(in the rows, 128 means zero)
Known rows, with every way that one mark hangs from another
(z602 z368 (z382 (z114 z925))): [130  97 138 207 116 160 106 117 124 151 110 152 147 149 105 160  84 152
 112 106 148 112 135 124 163  83 202 113 157 111 143  95 140 144  94 156
 117 146  87 178  91 140 132 191  96]
(z925 (z9 z382) z23): [121  90 112 125 123 146 145 121 135 166 104 158 150 156 105 198 108 144
  92 130 137 118 154 141 158 123 124 139 173 168 118 108 117 151 139 165
 138 147  83 175 107 156  80 139 101]
(z23 (z925 (z9 z368 (z382 z602)))): [127  83 142  74  94 122 116  99 126 160 115 135 186 181  79 169  87 129
 115 130 131  92 155 129 169 177 121 156 152 158 128  59 117 173 138 166
 130 143  94 160 113 166  93 114  78]
(z925 z9 z23 z602): [117  94 107 109 132 150 134 114 142 173 106 159 160 106 113 226 126 159
 105 135 142 134 134 142 144 174 119 106 184 159 130 124 123 138 140 156
 153 161  74 145 114 173  86 161 100]
(z984 (z23 (z925 z9))): [144  75 132 118 130 159 128 102 140 163 117 142 176 151 117 189  96 155
 154 125 152 105 174 146 167 162 140 127 144 131 131 122 147 164 132 145
 124 157  94 137 112 173  57 148  87]
(z984 (z23 z925)): [146  75 137 102 135 160 127 103 144 159 115 139 164 167 124 177  91 149
 161 123 168 100 187 133 161 112 145 124 132 133 137  98 163 160 116 145
 116 158 102 137 103 170  73 149  96]
(z925 z23 (z602 z368)): [138 101 117 125 150 149 132 123 130 167 111 163 144 128 113 196 121 155
 106 123 157 122 122 131 157 116 135  99 190 152 143 112 148 134 106 163
 158 145  83 128 119 169 102 165 101]
(z23 (z925 z9)): [138  88 135 122  85 151 121 103 131 159 119 152 172 136 114 171  96 152
 134 138 142 111 156 134 154 170 148 129 151 142 129 116 140 164 138 149
 111 170  88 153 111 178  80 161  92]
(z925 (z9 z984) z23 (z602 z382)): [129  77 110 115 189 155 122 120 129 173 103 171 154 114 124 224 104 145
  96 130 143 119 125 149 146 198 149  99 194 168 131 129 129 139 157 171
 169 146  67 181  95 193  88 151  97]
(z382 (z23 z925) z114 (z602 z368)): [ 83  71 145 136 117 130 111 100 116 159 121 143 179 138 119 154  92 164
 135 125 167 111 149 121 172 138 143 108 157 129 163 111 158 160  38 161
 137 120  95 119  84 132 113 152  95]
(z114 (z925 z23)): [ 99 107 124 107 105 177 122 122 138 164 108 151 132 130 119 174 117 148
 109 119 143 121 174 133 142 102 152 121 142 155 125  95 144 135 161 142
 115 164  86 165  96 130 102 177 112]
(z368 (z114 z925) (z602 z382)): [157 129 144 105 105 156 130 118 141 161 105 150 138 177 119 153  65 150
 144 118 159 112 144 132 119 110 204  94 134  80 128  80 142 132 119 157
 106 173 103 161  74 151 125 144  86]
(z602 (z368 (z114 (z925 z23))) z382): [102 101 138 166 142 166 124 135 126 159 109 163 127 175 127 157  89 160
 127 104 151 111 146 143 150  95 188  96 176 116 138 114 156 130 118 158
 137 148  98 130  90 139  98 170  95]
(z925 z23 (z602 (z368 z114) z382)): [118  91 125 128 181 141 137 131 131 166 108 168 137 168 129 195  97 168
 131 118 160 121 114 140 148 125 162  73 206 126 146 115 153 134  79 171
 167 146  93 124 100 176  94 150  97]
(z382 z23 z602): [117  38 129  96 100 137 130 104 134 169 114 148 159 112 105 145 105 147
 144 115 165 115 158 129 133 155 118 119 127 145 146  82 140 138  73 161
 117 138 103 169  80 127 119 149 113]
(z602 z368 (z382 z23 (z114 z925))): [ 84  90 142 215 125 157 104 120 113 155 104 148 152 140 107 155  80 164
 118 102 150 120 150 129 166 103 186 108 158 121 150 107 143 141  71 155
 130 134  87 170  82 124 130 181 102]
(z602 z368): [163  65 129 167 108 147 131 118 134 157 116 161 147 145  95 139  97 138
 129 112 166 104 141 125 156  91 162 121 151 132 138  97 153 146  83 164
 113 154 101 164 111 157 112 176 108]
(z368 z114): [136  52 128 112 112 145 139 118 152 163 110 159 154 161 112 150  89 150
 160 120 174 119 175 130 132  95 156 111 137 121 126  81 152 145  98 154
 100 182 110 167  84 155 103 169 105]
(z368 (z114 (z925 z23)) (z602 z382)): [122 152 137  94 115 163 131 124 136 165 101 151 125 179 141 177  80 159
 124 125 153 121 144 144 123 114 193  86 157  98 132 103 148 121 135 161
 129 164  95 139  77 140 108 133  93]
(z368 (z114 z925) (z602 (z382 z23))): [125 121 146 103 112 153 124 117 128 165  99 147 140 166 123 148  67 160
 148 117 165 118 155 137 121 119 190  92 130  90 135  90 142 127 103 157
 116 162 102 151  65 133 123 134  90]
(z114 (z925 z9)): [130  85 130 143  79 166 123 116 140 164 113 153 154 121  92 164 107 142
 120 116 136 120 158 136 144 142 155 139 131 132 115  99 122 144 169 143
  95 173  85 177 104 143 107 186  93]
(z602 (z368 z23 (z114 (z925 z9)))): [101  72 140 139 117 155 145 135 146 168 113 165 160 176 112 149  84 162
 160 106 161 123 158 152 169 104 184 109 148  85 121 112 137 150 120 155
 106 170  99 122 102 134  92 172  66]
(z23 (z925 (z602 z368))): [158  98 141 100 122 147 118 111 122 158 123 151 165 150 107 179 102 146
 133 128 161 110 123 117 166 133 152 112 175 137 143 101 157 157  99 153
 138 161  89 118 130 188 106 164  85]
(z368 (z23 (z925 z9 z602))): [125  96 131  65 112 151 136 108 140 169 112 142 182 147 125 203  98 168
 149 144 150 127 146 141 168 182 140 112 163 128 130 115 129 164 128 151
 131 183  82 115 119 192  80 140  69]
(z382 z23 z114 z602): [ 76  49 124 128 110 134 121 100 136 168 108 143 174 109 110 168  98 159
 137 120 167 125 163 126 142 134 128 110 132 134 153  80 137 145  61 158
 122 134  98 169  65 120 125 157 111]
(z23 (z925 (z602 z382))): [161 101 136  92 128 152 116 105 123 156 111 141 159 161 118 192  94 156
 139 136 146 110 131 123 144 166 156 105 169 142 143  92 145 153 119 148
 135 169  89 152 104 204 106 146  95]
(z23 z925): [144  86 140  99  88 154 118 105 130 156 117 142 160 157 120 160  95 146
 143 134 156 107 170 122 149 127 156 125 140 142 134  95 155 161 122 147
 107 173  96 156 105 173  95 163 102]
(z925 (z9 z368 (z382 z602)) z23): [102  86 118  92 118 125 131 111 135 169 106 146 164 161  85 189 107 132
  94 124 130 111 150 142 161 160 105 142 168 174 128  69 107 151 147 177
 151 127  89 169 107 142  91 112  94]
(z9 (z368 z602) z925 (z984 z23)): [195 106 132 120 152 144 124 112 158 170 100 144 177 153  81 194  67 111
 128 107 184  92 201 136 147  92 157 109 132 142 126  37 149 144 116 189
 148 138 108 186  92 170  85 104  89]
(z925 z9 (z602 z368 (z382 z23))): [138  68 129 181 146 135 128 122 115 164 107 161 165 120  98 185  96 164
 124 113 145 124 102 140 155 189 141 101 188 138 149 131 122 140  77 169
 159 134  83 151 112 174 105 150  88]

Rows
[134 137 142  79  82 148 117 114 147 165 105 142 152 184  91 152  71 135
 134 119 164 118 178 130 134  91 186 109 120 102 122  43 140 142 152 164
 108 182 104 153  96 139 129 140  80] => (z9 (z368 (z114 z925) z602))
[175  65 129 127 169 136 139 128 131 167 108 164 172 144  70 196  96 115
  93 110 172  97 146 110 158  84 133 135 189 169 123  52 128 153  91 180
 156 131  92 194 106 191 102 147  82] => (z9 z382 (z925 (z602 z368)) z984)
[ 87  84 135 106 137 151 128 125 136 168 119 160 140 152 127 153 105 151
 132 105 158 115 140 138 148 107 155 105 157 114 138  96 159 131 111 158
 128 133 101 106  89 113 105 170  91] => (z382 (z602 (z368 (z114 (z925 z23)))))
[157  89 129  70 159 157 126 103 141 165 113 134 170 158 118 211 102 151
 153 128 165 109 165 133 164 136 130 112 151 135 139  91 157 156 121 140
 136 163  93 125 111 189  83 145  86] => (z984 (z23 (z925 z602)))
[141  52 124 133 161 179 122 114 147 172 108 160 165 119 104 188  95 124
 124 103 152 105 188 150 157 123 156 140 120 138 112 105 139 149 185 150
 113 149  84 178  94 140  88 175  83] => (z114 (z925 (z9 (z984 z23))))
[ 94  92 125 163  88 165 112 111 142 163 107 150 169 107 102 188 100 154
 111 120 138 131 167 131 157 125 164 133 139 122 123 101 121 151 147 142
 103 168  78 181  88 131 118 192  90] => (z382 (z114 (z925 z9)))
[139  97 137 117 114 137 137 117 132 165 100 153 151 169 126 152  61 165
 156 124 174 120 149 140 117 135 175  84 144  96 142  98 147 130  61 171
 127 161 109 158  69 155 111 117  99] => (z368 z114 (z602 (z382 z23)))
[150  99 132 120 123 160 118 120 130 163 113 155 147 128  91 170 112 136
 112 109 155 121 130 123 156 100 155 118 154 128 132  83 139 139 133 144
 118 162  85 146 120 155 131 189  85] => (z114 (z925 (z602 z368)))
[145  90 147 109 150 137 123 117 123 157 116 156 162 187 126 174  79 161
 155 125 160 105 119 127 151 142 173  86 193 106 146 109 158 156  81 159
 145 158  99 111 105 200  95 151  77] => (z23 (z925 (z602 (z368 z114) z382)))
[129  93 132 139 126 134 115 120 131 162  99 136 172 135  74 199  91 155
 128 110 151 113 167 126 145 168 123  98 177 172 144  45 121 135  86 172
 166 149 101 194  95 180 103 120 103] => (z9 z368 (z925 (z602 (z382 z23))))
[152 100 137 127 116 142 122 110 122 160 122 156 177 134 100 190 104 154
 125 133 142 115 112 129 165 168 144 115 186 135 139 123 140 162 122 155
 141 158  80 114 134 193  95 164  74] => (z23 (z925 z9 (z602 z368)))
[153  83 135 180 133 136 127 129 121 160 107 150 165 124  89 187  95 160
 125 103 161 113 132 122 151 153 135  91 196 152 151  89 134 131  39 170
 165 128  99 169 100 179 104 142  99] => (z9 (z925 (z602 z368 (z382 z23))))
[ 63  72 138 119  99 132 112  90 125 164 116 140 196 112 123 180  97 169
 138 136 146 125 158 134 162 189 124 116 155 136 150 122 132 163  86 155
 133 131  85 134  78 139  94 148  95] => (z382 (z23 (z925 z9)) z114 z602)
[126  96 130 122 130 155 135 128 140 171 110 156 161 135  98 183 105 156
 126 113 149 128 131 142 175 134 161 113 163 112 128 104 122 145 128 150
 127 166  80 126 125 153 108 173  63] => (z114 (z925 z9 (z602 (z368 z23))))
[153  95 126 116 112 136 119 117 150 164 106 137 178 127  60 202 105 138
 124 117 151 114 175 118 149 133 124 110 167 171 130  30 124 142 114 165
 143 169 100 183 109 184 105 138  97] => (z9 z368 (z925 z602))
[ 57  71 130 116  99 152 108 103 132 168 107 136 164 105 110 160 103 156
 127 114 154 133 172 127 147 131 139 119 126 130 145  77 135 138  98 145
 109 136  91 165  66  97 139 176 104] => (z382 z23 (z114 z925) z602)
[126  71 153 128 133 142 137 124 130 154 117 153 155 223 142 140  60 173
 182 120 170  99 153 142 167 113 199  86 168  91 145 114 165 161  55 167
 127 164 110 112  93 179  78 137  77] => (z602 (z368 (z23 z925) z114) z382)
[111  38 123 120 141 139 133 120 124 171 103 165 173 132  88 169  85 126
 104 120 151 106 171 136 156 141 127 152 146 175 117 100 122 158 133 169
 132 141  83 208  87 153  96 145  93] => (z925 (z9 (z382 z23) z984))
[ 91  80 132 125  96 156 127 121 123 166 102 147 158 143  87 166 100 143
 104 113 132 118 166 138 161 128 128 158 139 152 114  92 106 146 144 146
 115 154  83 187  98 122 107 153  86] => (z114 (z925 (z9 (z382 z23))))
[ 63 104 123  91 129 155 124 109 135 166 102 136 151 145 112 194 111 143
  82 122 143 121 161 128 160  91 134 136 155 147 132  71 122 144 130 154
 126 128  83 164  77 112 121 156  96] => (z9 (z382 (z114 (z925 z23)) z602))
[ 99 110 120 126 103 176 122 122 136 168 109 154 143 116 116 187 117 151
 105 122 130 125 163 147 150 140 144 126 150 152 119 119 125 139 179 145
 122 162  79 158 105 137  91 175 100] => (z114 (z925 z9 z23))
[164  91 130 115 164 154 125 104 131 162 111 137 178 152 121 222  93 162
 149 128 138 109 137 146 167 199 138 108 174 128 141 117 135 157 124 147
 150 152  86 134 113 201  67 135  80] => (z984 (z23 (z925 z9 (z602 z382))))
[143 126 139  74  88 157 134 118 146 167 108 151 145 166 111 155  78 142
 142 123 168 119 163 130 121  85 187 106 121  86 123  72 148 135 129 153
  94 182 101 148  83 137 124 156  85] => (z368 (z114 z925) z602)
[160  63 129  50 191 160 122 102 140 171 110 148 175 141 120 215  93 135
 142 126 175 100 173 138 161 132 139 116 147 152 134  91 165 163 149 150
 141 157  85 139  98 193  81 149  82] => (z9 (z984 (z23 (z925 z602))))
[ 60  69 134 101 114 144 119 105 128 166 102 132 164 144  98 168  98 146
 104 115 150 121 168 120 156 100 128 145 130 137 136  60 122 147  96 149
 114 128  89 183  68 100 137 152  94] => (z9 (z382 z23 (z114 z925) z602))
[ 78  65 119 155 107 132 134 113 128 164  99 149 182 137  91 191  92 159
 104 128 150 126 162 134 167 125 126 144 160 145 129 100 106 160  93 162
 131 143  83 190  82 140 108 152  97] => (z925 (z9 (z382 z23 z114)))
[100  71 141 118 114 156 143 133 144 165 111 159 144 187 118 134  82 158
 165 103 171 117 174 139 163  59 190 106 136  87 127  88 153 147  98 155
 104 175 109 124  94 129 106 174  76] => (z602 (z368 z23 (z114 z925)))
[147  61 129  85 107 123 126 106 138 162 108 136 160 173  69 154  93 119
 117 116 148 100 163 118 154 114 121 148 134 162 130  25 121 154 111 174
 119 143 107 198 100 144 121 123  95] => (z9 z368 (z382 z602))
[147  58 126  99 140 138 120 117 136 163 102 155 160 182  68 163  78 103
 103 117 158  92 186 124 160  85 148 153 134 182 115  39 132 163 155 178
 128 155  97 223  97 166 117 138  96] => (z9 z368 z382 z984)
[184 115 136 116 107 138 117 114 146 167 106 153 177 135  74 172  72 110
 108 117 174  94 182 122 133 110 166 112 138 157 124  38 142 146 119 193
 137 153 103 205  92 175 106 118  96] => (z9 (z368 z602) z925 z984)
[158  41 111 109 200 154 136 111 150 178 105 162 179 106 104 222 101 132
 132 116 167 116 157 149 159 158 131 119 150 146 125 103 137 152 156 158
 145 149  80 170 103 182  86 159  82] => (z925 (z9 (z984 z23)) z602)
[181  93 140 129 181 150 122 110 124 157 114 143 160 183 119 197  89 157
 151 114 161  94 127 135 175 141 161  97 179 121 154 109 161 153  88 154
 153 136  94 115 119 196  84 139  83] => (z984 (z23 (z925 (z602 z368 z382))))
[130  54 130 164 111 131 126 103 135 160 119 154 170 126 107 157  96 146
 127 117 169 115 132 120 157 104 154 113 153 116 152  86 151 151  50 169
 120 127  97 152  88 138 130 170 101] => (z382 z114 (z602 z368))
[ 62 103 138 111 113 130 102 104 118 154  99 125 183 186  92 182  76 150
 114 134 150 110 197 119 183  97 135 137 155 168 135  65 131 174  99 159
 143 149  91 167  93 148 109 124  91] => (z9 z368 (z382 (z23 z925) z114))
[ 98 109 118 128 112 161 114 108 144 168 104 144 173  94  92 223 112 158
 104 127 137 144 147 132 159 147 149 121 162 125 125  96 111 148 156 138
 121 173  67 165  96 153 128 192  82] => (z382 (z114 (z925 z9 z602)))
